Each row was made from one small tree. Brackets hold a mark, then the marks that hang from it, in alphabetical order. Every link used is in the known rows. Write each row's tree.
Known rows
[X [S M] [U C K]]: [ 12.9 -30.9   1.6   6.1  -1.1   0.0   0.3 -32.7 -27.9  11.8   3.5  -4.2
  -9.6 -16.7 -38.9   9.3 -17.6  28.8 -14.8  49.9  -0.6  20.5  43.6  52.4
  15.5]
[Y A [C [S K]]]: [ -8.4 -21.7  -4.9  -6.7  11.5 -12.0  -4.0  29.2  12.1 -24.5   3.8  -2.8
   5.3  59.5  23.2   2.4  13.0   2.0   3.9  -5.0   2.9   0.2 -41.2 -23.6
  35.6]
[U [C S] K X]: [-17.9 -22.4 -21.5   4.3  -2.2  25.3  10.3 -24.7  -7.1  26.3  -2.2   4.0
  -2.9  15.2  -8.2   2.2  15.5  -3.6  -8.9  53.9  -2.4   3.3 -22.4  25.7
  10.5]
[X [U [C [S M]] K]]: [  4.2 -18.3 -12.1  -3.1   0.0   5.3   0.6 -21.7 -18.2  13.5   3.4  -2.4
   6.1  19.8 -23.3   3.4 -11.7  16.5  -7.5  62.9  16.9  16.5   9.8  16.3
  -3.8]
[B A]: [-11.4 -15.3  -8.6  10.7   2.9  31.7  57.2   5.2   2.3  -6.9 -21.8  -9.4
  -4.3  25.4   1.1  -8.1 -24.6 -14.1   5.6   8.9   4.2  -3.0  11.2  -3.7
  -7.6]
[Y [C [S M X]]]: [-18.7 -17.0 -14.3 -11.5  10.7   0.8 -27.4  29.2  10.7 -11.3   0.5   2.2
  -2.7  16.6  27.6  -7.6   1.2  -4.9  -3.6 -14.4   4.3  -2.9 -10.1 -14.2
  16.7]
[C [S M]]: [ -8.9  -8.9 -10.6   4.3  10.5   9.1  10.1   0.6  12.3  -3.4   7.8  -3.5
   5.0   5.1  10.4  -6.3  -7.1  11.1   5.6  11.6   8.7   6.2   2.0 -29.5
 -13.5]
[S C K M]: [-16.7 -20.8  12.9  -1.8  -2.8 -31.1  20.9 -10.9   7.9  -8.1   0.9   4.5
   1.2   1.4 -17.6   3.0  12.4   2.5  -1.2 -26.4  -0.3   2.8  10.1 -50.3
 -27.6]
[Y [A B] C]: [-23.6  17.6   9.5  -2.6   7.4   1.1  33.5  32.9  13.4  -1.6 -37.0 -10.6
 -18.2  22.2  33.4  13.6  14.8 -15.0 -10.6 -15.9   8.5   1.8   5.1  -3.4
  46.0]
[K S]: [ -7.2   4.7  -6.9  -1.0 -11.1  27.4  48.0  21.3   7.9   1.7   6.0 -11.7
  -5.6 -36.0  20.9  10.9  -1.7  -4.4  -2.5   4.2 -12.4   5.3  17.5  28.9
  26.0]
[U K]: [-29.8 -42.2 -10.5   8.0  -8.2  22.8  42.3  18.0  -3.3  14.0  -4.6  -5.0
 -24.0  22.0  10.2   6.9   6.6  11.1  -5.1   8.9   4.2  12.2   7.3  16.4
  24.2]
[S C K [M [B A]]]: [-11.4  12.1   7.0  12.2   0.1 -29.7  12.9 -41.6   0.6 -16.1  -1.7  16.1
  14.2  60.1 -24.7 -17.7 -17.5 -27.2   4.3 -28.6  20.3  -4.3   2.7 -55.1
 -43.1]
[C [S K [M [B A]]]]: [  0.6   4.0 -10.7  18.3   4.0  -6.6  -7.5 -30.2   1.5 -12.5  15.6  14.3
  26.2  72.6   1.4 -28.5 -28.8 -17.4  11.2  -1.3  16.0   0.9 -19.5 -41.5
 -59.7]
[C [S K]]: [  0.4 -29.7  -5.7   2.9  -2.1  10.1  16.9  19.1  10.0  -7.1  15.4   2.3
   2.6  13.0  22.4  -1.0   8.7   9.6  10.2   8.5  -4.2   4.2 -30.4 -22.2
 -27.3]
[X S]: [ -1.2 -38.0   2.2  15.1   6.5  17.4  23.4   5.2   3.6  -5.1   4.3  -7.9
 -20.0 -39.9   6.6   6.4  -4.5  13.3   0.7   5.0 -10.9   7.7  25.3  22.6
  20.5]
[S K]: [-11.4 -35.6   4.2   3.9  -4.8  11.1  32.2  13.1   1.6   0.0  -3.1   0.5
   1.7   8.4   9.4   3.8   7.6   8.3   2.9 -12.6  -6.7   3.9   5.7  -7.5
 -23.6]
[X [S K] U]: [ 37.3 -16.1  11.6   0.3  -4.7  10.5  -7.9  -0.5  -9.9 -10.0  11.0   2.0
  -3.6 -39.7  -9.3   5.6  -7.1  27.2   6.1  18.4  -5.5  10.7   4.7  38.3
 -16.5]
[Y [A B] [C [S M]]]: [-18.6  27.1   0.2  -1.2  13.9 -19.1  -7.4  19.2  19.9  -9.0 -14.8  -7.5
  -2.7  32.1  36.8   2.8   6.1  -6.5  -4.7  -3.8  14.1   4.9  -9.6 -41.5
  31.8]
[K U]: [  2.8   2.9  12.5  11.7   1.4  27.2  25.4  30.8   0.8   2.3  -9.9 -10.6
  -5.0 -20.1   7.7   1.9   2.4  14.9  10.8   1.4  -4.4  -9.3  -1.3  -2.3
   2.4]
[S C]: [-13.7 -17.8   7.1   1.7   1.7  -1.2  54.2   7.3  12.2  -3.0 -13.3  -1.8
 -19.0 -17.0 -10.8  11.4  14.2  -7.2   0.8  -8.0   9.0  -0.5   6.8 -16.4
  24.0]
[Y [A B]]: [ -0.6  24.0  12.9   9.7   1.9   2.5  48.6  23.0   7.1  13.8 -39.4 -15.5
 -18.6  10.0  26.6  14.5   8.7 -17.6   1.1  -6.9   1.3   4.7  11.6  -3.5
   1.4]
[K [S [M [B A]]] U]: [ 10.0  62.8   2.7  16.3  -7.8  14.2   3.1 -10.3  -3.6  -6.1   8.8  -1.3
  20.9  19.8   0.8 -21.6 -34.9 -15.7  10.3  -5.9   3.1  -9.3   8.2  -4.2
 -10.8]
[Y [C [S K]]]: [-20.1 -35.0  -7.4  -8.4   2.4   7.5  -4.6  27.5  16.9 -22.8  17.3   8.3
   5.1  26.1  29.4  -0.5  13.9  12.8  -0.1  -0.8   4.0   2.8 -34.9 -19.7
  19.7]
[K S U]: [ 10.2  26.3   7.7   5.2 -13.5  28.2  23.7  37.7   4.0   1.1  11.2 -13.1
  -4.1 -46.9  16.4   6.5   0.9  11.3   8.6   3.2 -18.1  -8.7  -2.8  22.7
  20.3]
[X [S K [M B]] U]: [ 30.3  16.4  15.1   9.2  -0.3 -10.9 -38.2 -42.2 -15.2  -5.6  16.1  13.2
  20.0  -9.9 -20.3  -5.0 -21.8  18.1   2.2   0.6  10.3  13.6  24.6  20.3
 -31.2]
[Y A C]: [-24.2 -11.0   2.5  -7.0  14.0   4.6  32.2  31.1   7.8 -12.6 -29.1 -13.3
  -7.8  38.8  13.3   8.7   4.4  -4.5  -5.1 -13.2   5.5  -1.6   9.3  -0.3
  66.8]

Which tree is each row?
[-13.1 -27.1  -6.4  14.7   1.5   5.0  -7.1 -50.7 -17.9  22.6   0.4   2.1
  -7.6 -10.7 -26.2   1.4   3.2  12.8 -16.8  32.9 -16.6   9.3  33.1  32.4
   8.4]	[U C K [X [S M]]]
[ 19.1  30.0   2.9  -5.4 -11.7   5.9 -19.4  37.2  -5.7   7.2   5.3 -12.7
   2.6 -39.6  13.8   0.2  -4.3   0.7   7.3 -25.3 -29.1 -14.0   5.3  16.9
 -10.7]	[K [S M X] U]
[-14.0 -22.5 -13.1  15.6  -2.2  12.7 -20.9 -29.6  -5.7  13.9   8.9   2.7
 -11.3 -19.1  -6.8  -4.0  -0.2  19.4  -9.1  10.9  -5.2   9.4  16.4  32.8
  13.1]	[U K [X [S M]]]
[ 31.9  -7.6   6.6 -16.2 -10.5  14.1  -6.8  22.0 -15.6   5.1 -14.3   2.4
   1.8 -14.0  -4.2   2.9  -2.3   0.7   9.0 -10.5  -8.3  -3.8  -7.2  35.0
 -45.5]	[S K [X U]]
[ -2.4 -20.4  -7.1   4.0   2.3  -5.5  -3.7   1.5   7.3  -6.6  19.5   1.4
  14.4  17.9  12.8  -7.3   0.6  14.3   9.4   1.6  -2.1   6.5 -10.8 -41.7
 -43.9]	[C [S K M]]
[  7.6 -34.8  -5.6  -3.4   2.7 -18.9 -18.6  -4.6 -13.6   7.1   5.9   3.8
  10.6  25.0  -1.0  -1.9   6.3  -9.8   1.2  -0.3 -22.5  -0.3  -3.1 -29.9
 -65.2]	[U [C [S K M X]]]
[-27.4  11.6 -17.7   6.6  13.5   7.7 -10.1 -19.0  10.9 -26.2   4.7  11.3
  20.2  74.5   8.1 -26.3 -30.9 -16.6  -1.0  -2.6  34.1  -0.1  -8.1 -29.6
  14.0]	[Y [C [S [M [B A]]]]]
[-15.4 -17.8 -11.2  -7.3 -18.4  -4.0  12.2   1.5 -22.6  26.0   2.6  -8.5
  -9.9   4.0  -2.6   9.8   0.6 -10.3 -20.3  -1.4 -28.0   8.0  29.7  37.3
   5.2]	[U C [K [S M X]]]
[ -4.3  -0.3   5.5  20.0   9.1  -1.9  -7.1 -33.0  -0.2   0.1   7.7   6.8
  -1.0  -4.5  -4.0  -3.3 -15.6   5.9  -1.5 -14.6   9.9  13.3  41.6   0.5
   5.1]	[X [S [M B]]]
[-20.6  25.5 -13.0  -7.5 -22.4  -4.0   5.8 -23.0   5.1  13.9  10.0   3.1
  -6.9 -30.9 -16.1   4.5  14.4  -7.2 -14.2   2.5  -2.2  -0.1  -3.7  16.8
  31.7]	[U [K [S C M]] X]
[ 31.6  58.3   1.3 -14.0 -15.1   9.4 -25.9 -11.6 -14.1  12.9  -0.6   3.7
  18.5 -20.7  -3.6  -3.5 -26.0 -21.9  -3.3 -17.8   6.1   0.5  29.7  60.1
 -15.4]	[K [S [M B] [X U]]]
[-13.9  -6.8  -7.5  -5.2  18.1   0.2   9.9  31.0  17.7 -20.1  -9.8 -10.7
  -5.0  45.6  24.1   3.8   4.8  -2.8   0.5   9.7  10.8   1.4 -23.3  -8.9
  70.0]	[Y A [C S]]
[ 22.5  14.4  10.4 -18.9  -0.8 -14.7  -5.6   1.5  -5.8   1.4 -22.5  -0.8
  -6.0 -27.6 -29.5   3.8  -7.0  -9.6   0.4 -10.0  12.1  -5.7  16.1  13.2
 -14.2]	[S C M [X U]]
[  0.5  56.5  13.1  10.8  -3.7   2.7 -39.3 -35.0  -9.6  13.3  -2.4  15.5
  37.3   7.9  -9.8 -18.6   5.3   2.8  12.2 -26.6   4.5 -15.1 -10.2 -19.6
 -59.4]	[S [K [U X]] [M B]]
[ 13.5  31.8  12.5  -1.0 -16.3  -1.8  26.5  29.0  12.0  -7.3  12.0  -7.6
 -11.8 -55.7  -1.3  11.9  14.9   1.1   6.3   0.2  -9.1 -13.3 -14.5   0.0
  36.9]	[K [S C] U]
[  9.3  -9.4   1.7 -15.9 -10.5 -20.7  -8.3   4.5 -14.0  11.6 -12.1   1.9
 -19.6  -0.4 -27.2   5.3  -2.5   0.4  -6.9  -5.1  13.2  -0.3   3.6  21.5
   2.6]	[S C M [X [U K]]]
[ 23.5  12.6   3.3 -13.1  -0.7  12.6  -5.8   9.4 -12.1  10.6 -23.1  -7.4
   5.7 -17.3 -11.3  -1.1 -18.9   2.9   2.5  -5.2   5.6  -0.9  27.1  29.2
 -32.7]	[S M [X U]]
[-12.0 -13.6  -6.1   9.8  -3.4 -15.1 -17.6 -37.2   1.8   6.2  10.5   6.0
 -22.8 -31.1 -23.7   0.9   9.6  10.2  -9.6   6.3  -0.5   2.6   1.9   9.5
  28.1]	[U K [X [S C M]]]
[  3.7   1.9  -5.1 -10.8 -18.9   9.7  15.6 -20.6 -22.0  17.5   4.8  -7.8
   9.5 -14.9 -27.1  11.6 -12.6   8.6 -20.5  42.7  -2.8  15.1  37.2  52.3
  12.7]	[X [U C [K [S M]]]]
[ 25.8   3.8   2.1   3.1   0.1 -13.1 -48.9  35.2  -4.5  -0.6  16.1   1.2
   8.2   5.3  16.4 -10.9   4.5  14.1  21.1 -20.2 -18.3 -15.5 -40.6 -33.9
 -64.7]	[C [S [K U] M X]]
[-33.2 -15.4 -13.3  -5.8  14.6   5.8  -5.2  12.5  18.8 -20.3   7.8   2.7
   8.6  14.3  18.1  -6.1  -0.6  11.7  -4.1   1.6  16.6   4.5  -2.0 -29.2
  32.7]	[Y [C [S M]]]
[-18.1  24.0  -3.6   2.3  21.3 -19.7 -18.9 -10.9  11.9 -13.6  -2.9   2.7
  16.1  74.4  14.9  -9.4  -7.2 -13.7  -1.6 -13.7  28.0   5.4  -4.8 -33.0
  48.8]	[Y A [C [S [M B]]]]
[  3.5  17.5  -1.6  -9.2   8.3  -9.8 -11.9  48.2  14.8  -0.2 -24.5  -7.9
 -22.9  31.5  50.3   7.7  16.8 -26.4  -2.2 -13.1   3.8  -6.0 -40.1   0.8
  29.2]	[Y [A B] [C [S X]]]
[ -5.8  -5.8   5.9  -6.3   3.6 -20.0  13.4   8.0   3.8   3.8 -16.4  -2.7
 -17.0 -12.8 -11.0   3.5   6.7 -13.4  -1.2 -35.1  -2.9  -8.5  17.3 -22.1
 -11.1]	[S C M X]
[ 27.4  22.0  16.5  12.8   2.3   4.4 -14.3  -6.8   7.1  -2.5   2.1   1.7
 -19.1 -74.2 -20.6   2.5  17.7  11.7  11.0   6.9  -9.4 -17.7 -26.2  11.0
  22.9]	[K [U [X [S C]]]]
[  4.9  19.1  -1.0 -14.8 -11.8 -21.1   8.6  12.7   8.3   1.0   3.3  -6.5
 -14.1 -41.5  -1.6   8.6   3.7 -22.0  -5.3 -35.3 -14.7  -5.9  14.6   1.6
   7.8]	[K [S C M X]]
[  6.6   2.6  -5.2   4.6  -0.1 -19.0 -40.8  -3.6  -4.2   6.3  14.7  16.8
  15.7  42.1  16.8 -13.8  -1.7 -16.4   8.0 -33.9   0.5   0.7 -22.7 -23.7
 -58.1]	[C [S K [M B] X]]
[ 25.5  -8.8  -0.9  -5.1   7.0  24.3  21.5  -9.0  -6.5   6.0  -8.9  -2.3
   7.6 -18.0 -16.0   7.7  -9.7   4.2   1.1  63.4   7.7   6.5   1.3  25.5
  -1.1]	[X [U [C S]]]
[ 13.0 -16.6   5.8   2.0  -4.1 -21.5  -7.8 -19.8  -8.6  -3.5  13.5   0.0
 -25.3 -30.6 -36.2   8.1  -5.4  27.2  -7.0  28.1  16.7  13.7  16.1  23.6
  38.2]	[X [S C M] [U K]]
[  1.8   5.3  24.4   5.9  -4.6 -29.6  -2.7   7.7   2.1  -8.9   4.4   1.1
   4.4 -10.9 -18.0   0.7  15.9  18.8  10.6 -24.5  -5.0 -11.0 -10.3 -63.5
 -32.7]	[S C [K U] M]
[-15.6   1.1  -8.5  -5.6  21.4 -13.5  -7.9  16.6  13.3 -19.7  -5.9 -10.7
   7.0  50.3  18.6  -2.7  -3.9   2.7  -0.8  -1.3  13.1   3.1  -8.3 -33.8
  49.0]	[Y A [C [S M]]]
[  0.1  -1.1 -12.1   1.9   6.7  29.3  15.9 -27.8   1.1  16.3 -11.3   3.0
   8.2 -16.7  -6.4  -0.2  10.1 -13.0  -0.9  42.8  -4.5  -4.0  -9.6   3.8
  -9.5]	[U [C S] X]
[  8.6 -14.4  -0.1  -8.1  -1.8  -1.3 -47.8  58.9   3.2 -16.9  14.3   6.1
  -2.4  17.6  32.0  -4.4  19.1  11.4  12.4 -17.2 -12.7 -17.6 -62.3  -8.5
  -0.4]	[Y [C [S [K U] X]]]
[  3.2  -8.6 -12.6  -2.6   8.0   3.2 -12.8  17.9   5.1   4.7  -2.2  -3.7
  -4.5   2.5  16.0  -8.3  -8.1  -4.9   6.7  -6.4  -5.7  -2.0  -6.3 -12.4
 -23.9]	[C [S M X]]
[ -2.3  -0.8  -7.0   0.0   3.5   1.1 -19.1 -42.3  -2.3  10.2   4.1   9.0
  29.8   4.9 -14.7  -7.8   9.4  -1.1  -0.3  24.9 -11.8  -0.8  -6.8 -22.1
 -61.6]	[U [C [S K M]] X]
[  3.5 -22.3   4.9   9.0   3.8  -6.1 -19.2 -52.7 -13.5   7.7   4.4   7.3
  15.1 -32.5 -26.2  -1.9   3.4   8.8  -6.1  12.6 -25.7   3.3  27.3   5.5
 -46.8]	[U C [X [S K M]]]
[ -0.7   4.1  14.0  18.3   7.8 -30.8  -1.1 -43.7   6.8  -8.0  11.7   9.9
 -12.6 -15.0 -18.8   0.2  -2.7  -3.9  -4.7 -18.4  16.3   8.0  27.8 -18.0
  24.0]	[X [S C [M B]]]
[-35.5  14.0  -7.7   2.1  12.7   0.4 -18.2 -12.4  14.6 -13.9   8.7  15.3
  14.3  43.7  17.1 -12.5  -5.1  -4.4  -5.4  -9.3  33.0   6.1  -1.2 -22.2
  29.5]	[Y [C [S [M B]]]]
[-11.0 -31.5 -15.3 -13.5   6.8  13.7 -13.8  44.6  13.0  -9.5  -0.9   3.0
 -14.6  11.8  33.4  -1.6   8.8  -9.3  -1.2  -9.5   2.5  -5.3 -31.3  11.7
  33.4]	[Y [C [S X]]]
[ 42.4   0.3  -3.1 -16.2  -5.6   7.6 -21.9  24.6  -7.4  -0.3   4.6   4.9
   3.5  -8.1   7.9  -0.6  -3.0  -0.6  14.7  12.6  -5.4  -3.1 -38.3  26.3
 -47.1]	[C [S K [X U]]]
[-12.4  15.9 -14.7  -9.5 -25.4  10.9  22.9  -9.4   7.8  14.5   8.7   2.4
 -17.8 -32.8  -7.1  10.8  23.8 -15.9 -13.5   9.1  -3.6  -2.6 -21.1  39.5
  49.1]	[U [K [S C]] X]
[  8.1  56.3   4.1   0.0  -8.3  18.3  -6.9 -21.2  -9.2  17.4  -2.9  -6.9
  24.4 -51.2 -14.2   0.0   1.2  -2.3  -2.5  21.4 -26.0 -14.5  20.2  21.1
 -19.6]	[K [S M] [U C X]]
[ 12.4   7.6   7.2  -1.3   9.3 -13.6 -30.0  46.2   7.3 -25.0   5.0  -6.1
   8.0  46.3  22.3  -0.5  17.4  17.9  16.1  -1.6  -4.8 -11.9 -61.2 -28.9
  30.0]	[Y A [C [S [K U]]]]
[ -3.2 -14.4  11.3  -6.8  -4.5 -38.8  -3.8   7.4  -1.8   0.7  -4.7   5.7
  -6.0   4.8 -10.6   2.1  14.5 -12.6   1.5 -46.9 -11.5  -7.4  -1.6 -41.5
 -43.9]	[S C K M X]
[ -1.7  14.7   5.1  17.5  11.0   2.7 -17.6 -75.5 -12.6  17.4  -4.9  11.3
  15.9 -15.1 -28.1  -5.6  -6.8 -14.5 -10.8   8.4  -0.7   4.0  45.1  21.9
 -14.4]	[U C [X [S [M B]]]]
[ 34.2  -1.5  19.0  -4.6  -2.3 -31.2 -22.7 -22.9  -3.0 -16.5  16.6   6.0
  -0.9 -51.5 -34.0   5.5  -4.6  23.0   2.9   4.8   2.6   6.2  12.4   0.7
  -8.5]	[X [S C K M] U]
[ 41.2  30.3   4.0 -27.2 -19.0   2.1  10.7  22.7  -3.1   1.3  -3.7  -5.0
 -15.4 -65.3 -11.9  14.7  -0.7 -21.7  -1.4  -3.4  -3.8  -8.3  -4.8  57.6
  20.9]	[K [S C [X U]]]
[ -9.7   6.7   1.9   6.1   4.7  -0.5  -1.6 -11.5  -7.7  16.0 -18.5   6.7
   6.1  30.4   0.4  -6.7 -13.3 -23.1  -0.8 -42.6   6.6  -0.8  29.5  -4.8
 -31.3]	[S [M B] X]
[ 10.6  13.4  12.0   2.8 -10.7  22.8  32.4  16.3  -7.8   9.0   4.1 -12.7
   2.2 -44.1  -2.9  11.5   4.7   1.2   0.0  23.2 -25.5  -7.0  14.5  23.8
  17.8]	[K S [U C]]
